Each row comes from the steps of one walk. Every step used is in the known rows, and no mark comes twice. Write the walk behind each row, first mark first.
Known rows:
makun -> bokoz -> bodid: [-42 -27  19  -8   9  11  -1   7  21  21  -4  36 -43 -13   3  35 -53  -7
 -41   8  19  20   0   1  33  -1  -7  33 -15  42]
fena -> lidaz -> bokoz -> makun: [-44 -29  16 -25   8 -12 -19  30 -24  40 -19  41 -35  -8   6  14 -54 -44
 -19   7   6  25 -16  39   6  18  14  41 -11  31]
makun -> bokoz -> bodid -> vadosuf -> gikopos: [-42 -27   7 -15  20   8  37  -4  39   6 -24  35 -34 -56   7  37 -30   2
 -76 -16  35   3 -15  12  40  11 -17  31 -11  38]
gikopos -> rudunu: [-39 -30  16 -14  -4   9   1  16   0  29  -4  50 -26 -13   8  24 -22 -20
 -39 -23 -14  27   0  -6   3  -6  20  28   2  33]
bodid -> vadosuf -> gikopos -> rudunu -> repi -> dazar: [-46 -33  -7 -12   9   6  54 -12  31  13 -22  34 -12 -73  14  -7  18 -19
 -81 -47 -17   0 -19   3 -18 -12  43  16  43   9]
repi -> dazar -> bokoz -> bodid -> vadosuf -> gikopos -> rudunu: [-44 -28 -11 -15   4  11  57 -27  26  15 -38  34 -26 -59  34  40  -1   9
 -93 -45   2  11 -24  32  16 -17   0  12  35  13]
bokoz -> bodid -> vadosuf -> gikopos: [-48 -40   2 -22  14   1  42  -6  31  14 -23  41 -20 -58  10  37 -28  -5
 -81 -32  10   5 -12  21  44   2  -8  35  -2  48]
repi -> rudunu: [-41 -27  10  -7   4  -5  -7  18  19  30   1  39 -24 -18   0  12 -34 -34
 -28  -5 -26  31   3  -4  10  -3  20  36   1  44]
todo -> lidaz -> bokoz: [-40 -44  23 -27 -14   8  -6  52 -14  42 -18  35 -45 -12   5   8 -50 -41
  -8 -14 -17  43  -3  35   6  14  25  41 -10  28]
dekib -> makun -> bokoz -> bodid -> vadosuf -> gikopos -> rudunu -> repi -> dazar: [-48 -21  -6   1  35   2  62 -33  58 -21 -28  20 -47 -62  14  -4   3  -5
 -94 -30  10 -14 -19   5   6 -10   7  11  32   5]
vadosuf -> bodid: [-21 -42   5  -8   5  10  -4  24  -2  39 -11  47 -21 -17  14  38 -33 -31
 -44  -8   5  33  -5   6  17   9   1  51 -16  42]
sulin -> makun: [-23 -37  32 -15   5  -6 -17  25   3  32  -2  49 -53   2   3  38 -51 -28
 -37  -1  10  31   6  24  18 -14  11  50 -16  46]
vadosuf -> gikopos: [-38 -41  10 -29  -3  -2  16  20   6  33 -17  44 -24 -25   7  26 -28 -22
 -43 -19  -3  29  -7  11  17   2  23  35 -14  39]
fena -> lidaz -> bokoz -> bodid: [-58 -41  13 -26   4   0  -9  26  -4  24  -4  37 -36 -20   8  17 -63 -34
 -24  -6  -5  17  -7  32  19   7   9  36  -1  45]
fena -> lidaz -> bokoz -> dazar: [-46 -51  14 -30  -3   1  -9  44 -14  31  -3  39 -22   1   7   6 -55 -43
  -4  24   8  22   7  17   6  24  21  30   5  39]
dazar -> repi -> rudunu: [-45 -27   2  -3   4  -4 -15   6  15  22  17  31 -18 -15  -1 -11 -31 -43
 -26   0 -32  17  23 -19 -11 -16  31  41  12  39]
vadosuf -> bodid -> bokoz -> leka: [-18 -42   5   4   2  17  -1   3  20  24 -22  50 -27   6  19  51 -36 -16
 -55   0  14  34  -7   1  20  19 -14  60 -17  19]
gikopos -> rudunu -> repi: [-46 -36  12 -11   4  11  10   9   3  25   3  42 -20 -27   1   2 -10 -23
 -43 -25 -25  11   0 -16 -20 -11  41  21  17  27]
sulin -> makun -> bokoz -> bodid -> vadosuf -> gikopos -> rudunu -> repi: [-33 -27  21  -5  40   5  42 -16  41 -19 -14  35 -53 -71  -4  25  -4   1
 -97 -27  42 -30 -14   9  -1  -5   0  21  20  28]
bodid -> bokoz -> makun: [-26 -38  17   9   9  -7 -10 -14   1  39 -15  56 -36   2  -1  33 -45 -11
 -50   6   7  24 -11   5  23  15  -3  37 -11  26]
bakemol -> dazar -> repi -> rudunu -> gikopos: [-36 -18  -5 -11   0 -12  -1 -10  42  12  13  23  -5 -24   1 -25  -6 -52
 -32   2 -23   7  38 -36 -28 -30  34  11  41  37]
fena -> lidaz -> bokoz -> leka: [-54 -28  14 -39 -10   5 -12  45  -2  28 -17  34 -30   8  20  21 -54 -43
  -9  -1  -2  37  -4  34   4   9  21  52 -15  25]
sulin -> makun -> bokoz: [-16 -24  37  -7  10   1 -23  27  12  24  -2  44 -66   3  -1  37 -53 -22
 -32  15  35  29   3  16  13  -4   3  46 -25  34]
repi -> dazar -> bokoz -> leka: [-38 -22   1 -27 -22  15   8  11  10  48 -31  27 -33  23  42  43 -37 -11
 -33  -2  -9  56  -3  35  10 -26  19  41   2   5]
bakemol -> dazar -> bokoz: [-30 -32  -4 -33 -13  10   0   0   2  52  -8  43 -31  12  21  33 -33 -12
 -32   6   2  41  10  22  14 -24  15  20  -4  25]
dazar -> bokoz -> makun: [-26 -26  11 -18   4   1  -5   4 -22  56 -28  42 -34   9  19  47 -41  -9
 -42   3  10  39 -11  33  17  -4   1  33 -18  26]
makun -> bokoz: [-30 -24  20  -9   0  13 -13  25  11  33  -3  41 -41  -5   3  26 -45 -18
 -26   8  15  36   0  -2  15   6  10  36 -24  31]
lidaz -> bokoz -> bodid -> vadosuf -> gikopos -> rudunu -> repi -> dazar: [-54 -40   3 -18  16   7  65 -10  41  -7 -34  17 -13 -83  27  -3  -3 -17
 -81 -51 -19 -16 -17  17 -18   3  24  13  59  13]
vadosuf -> gikopos -> rudunu -> repi -> dazar -> bakemol: [-42 -35 -16 -18  -3   1  48 -14  15  30 -24  26 -17 -41  31  -9  31 -26
 -56 -34 -23   0 -14  -7 -33 -28  67   4  54  -5]

Write each row's walk:
[-47 -42 -17 -19  11  10  58 -27  30  25 -32  22 -21 -63  26  20 -11   2
 -87 -33  -6   3 -22  35  10 -20  19  16  33  15] : rudunu -> repi -> dazar -> bokoz -> bodid -> vadosuf -> gikopos
[-50 -23  -4  -2  23  14  60 -27  52  -6 -22  25 -29 -80   9   3   8   0
 -90 -32  11 -17 -22  -3  -4  -9  18   7  44   8] : makun -> bokoz -> bodid -> vadosuf -> gikopos -> rudunu -> repi -> dazar
[-30 -21  13   5  11   2   0  10  35   0  11  15 -12 -17  -3 -20 -17 -41
 -23  34  12   0  38 -54 -28   4  20   9  35  35] : makun -> bokoz -> dazar -> repi -> rudunu -> gikopos
[-39 -38 -11 -13  -7   3  16  -4  12  53 -11  23 -21 -15  29  -6  -7 -34
 -36  -8 -27  18   0   2 -12 -33  60  21  36   7] : rudunu -> repi -> dazar -> bakemol
[-11 -51  -2  28  17   4   4 -14  33   0   6  33  -1 -28   2  -8  -7 -43
 -53  22   4  -7  27 -58 -26  23   2  19  48  33] : vadosuf -> bodid -> bokoz -> dazar -> repi -> rudunu -> gikopos
[-41 -32  -7 -10   0  13  27 -18  23  38 -24  31 -29 -31  33  43 -38   2
 -72 -19  -3  28 -12  41  35 -21  -7  29  18  24] : repi -> dazar -> bokoz -> bodid -> vadosuf
[-28 -24   4 -12  -4  -2   2  -4 -12  59 -33  34 -36   7  29  38 -37 -12
 -43   5  -1  45 -15  39  10 -18  12  30   4  10] : repi -> dazar -> bokoz -> makun
[-37 -28   6   2  12   6  -8   9  24   9  20  24 -24  -1  -6 -13 -34 -33
 -18  45  11   5  34 -39 -11   4  19  27  19  35] : makun -> bokoz -> dazar -> repi -> rudunu
[-25 -34   6 -16  -2  13   7  15   6  40  -9  30 -30  15  22  22 -26 -17
 -20  37  37  16  16 -15  16   5  15  17   4  23] : makun -> bokoz -> dazar -> bakemol
[-12 -66   4  11   9  14   2   2   7  29  -7  56 -20  -2   7  35 -36 -16
 -50  24  24  18   4 -17  23  32 -13  36   4  34] : vadosuf -> bodid -> bokoz -> dazar
[-49 -42  -3 -10   1  13  21 -16  14  40 -13  23 -32 -20  23  18 -34  -7
 -52  -9 -23  19  -7  22   2 -34  29  18  31  18] : rudunu -> repi -> dazar -> bokoz -> bodid
[-57 -36  -8 -10  17   5  66 -30  43   1 -22  30 -15 -82  13   2   9  -6
 -94 -49 -14 -16 -20   5   0 -18  26  12  53  19] : bokoz -> bodid -> vadosuf -> gikopos -> rudunu -> repi -> dazar
[-18 -38  29  -5  13   4 -19  16  11  13  18  33 -53  19  -3  13 -50 -27
 -27  47  46   5  39 -11  -4  -6  10  40   1  37] : sulin -> makun -> bokoz -> dazar -> repi
[-39 -23  13  -5  18  15  13  -1  35  16 -10  36 -36 -38   6  37 -46  -2
 -65  -4  28  12  -4  10  43   6 -22  38 -12  42] : makun -> bokoz -> bodid -> vadosuf
[-45 -37   8 -12  12   7  19  -3  26  24  -9  41 -22 -39  10  38 -44  -7
 -68 -21   4  13  -2  18  48  -5 -13  40  -3  52] : bokoz -> bodid -> vadosuf
[-36 -34   7  -4   5  -6   6   8  27   9  12  20   3 -18   1 -20 -14 -47
 -27  17 -14   1  41 -47 -24  -5  29  13  45  47] : bokoz -> dazar -> repi -> rudunu -> gikopos
[-48 -32 -10  -5  10  22  44 -31  24  22 -18  27 -23 -53  27  19  -5   4
 -85 -36 -16   1 -14  18  -3 -29  16   9  50   9] : gikopos -> rudunu -> repi -> dazar -> bokoz -> bodid -> vadosuf
[-40 -50   7 -16  -1   7  -3  12   0  28  17  35 -13  11   5   1 -40 -31
 -24  24   0  13  38 -20   2  -7  26  35  13  45] : bokoz -> dazar -> repi
[-41 -35  -5 -29  -4   9  12 -17  15  39  -9  40 -34   4  21  42 -41   0
 -46   4   6  25   9  24  30 -30  -2  16   5  37] : bakemol -> dazar -> bokoz -> bodid
[-37 -21   8   0   3  -8  -6   8  27  13   9  23  -6 -32   3 -17 -14 -51
 -32 -11 -30  13  26 -34 -29 -14  33  24  30  40] : dazar -> repi -> rudunu -> gikopos
[-33 -31  -8 -14 -16   0   7   3   9  56 -17  30 -27  -1  35  15 -19 -31
 -31  -6 -16  34   0  12  10 -27  39  29  21  12] : repi -> dazar -> bakemol
[-38 -32 -14 -16   4  14  55 -16  18  25 -32  31 -17 -64  27  10  20  -6
 -83 -45 -11   9 -24  20 -24 -16  38   8  41  -5] : bodid -> vadosuf -> gikopos -> rudunu -> repi -> dazar -> bokoz
[-50 -35  -3  -6   2  18  30 -22  11  27 -12  27 -30 -28  23  16 -13  -1
 -61 -25 -27   9 -10  10 -15 -34  31   6  48  10] : gikopos -> rudunu -> repi -> dazar -> bokoz -> bodid
[-40 -34  -5 -23  -6   2 -10  -7  15  32  18  39 -21   5   5  -4 -32 -34
 -28   9  -9  18  35 -10  -2 -32  30  33  10  34] : bakemol -> dazar -> repi
[-51 -33 -24 -13  15   3  75 -39  39  13 -30  23 -13 -75  33   2  30  -9
 -95 -47 -10 -25 -18   4  -4 -27  35   4  66   5] : bokoz -> bodid -> vadosuf -> gikopos -> rudunu -> repi -> dazar -> bakemol
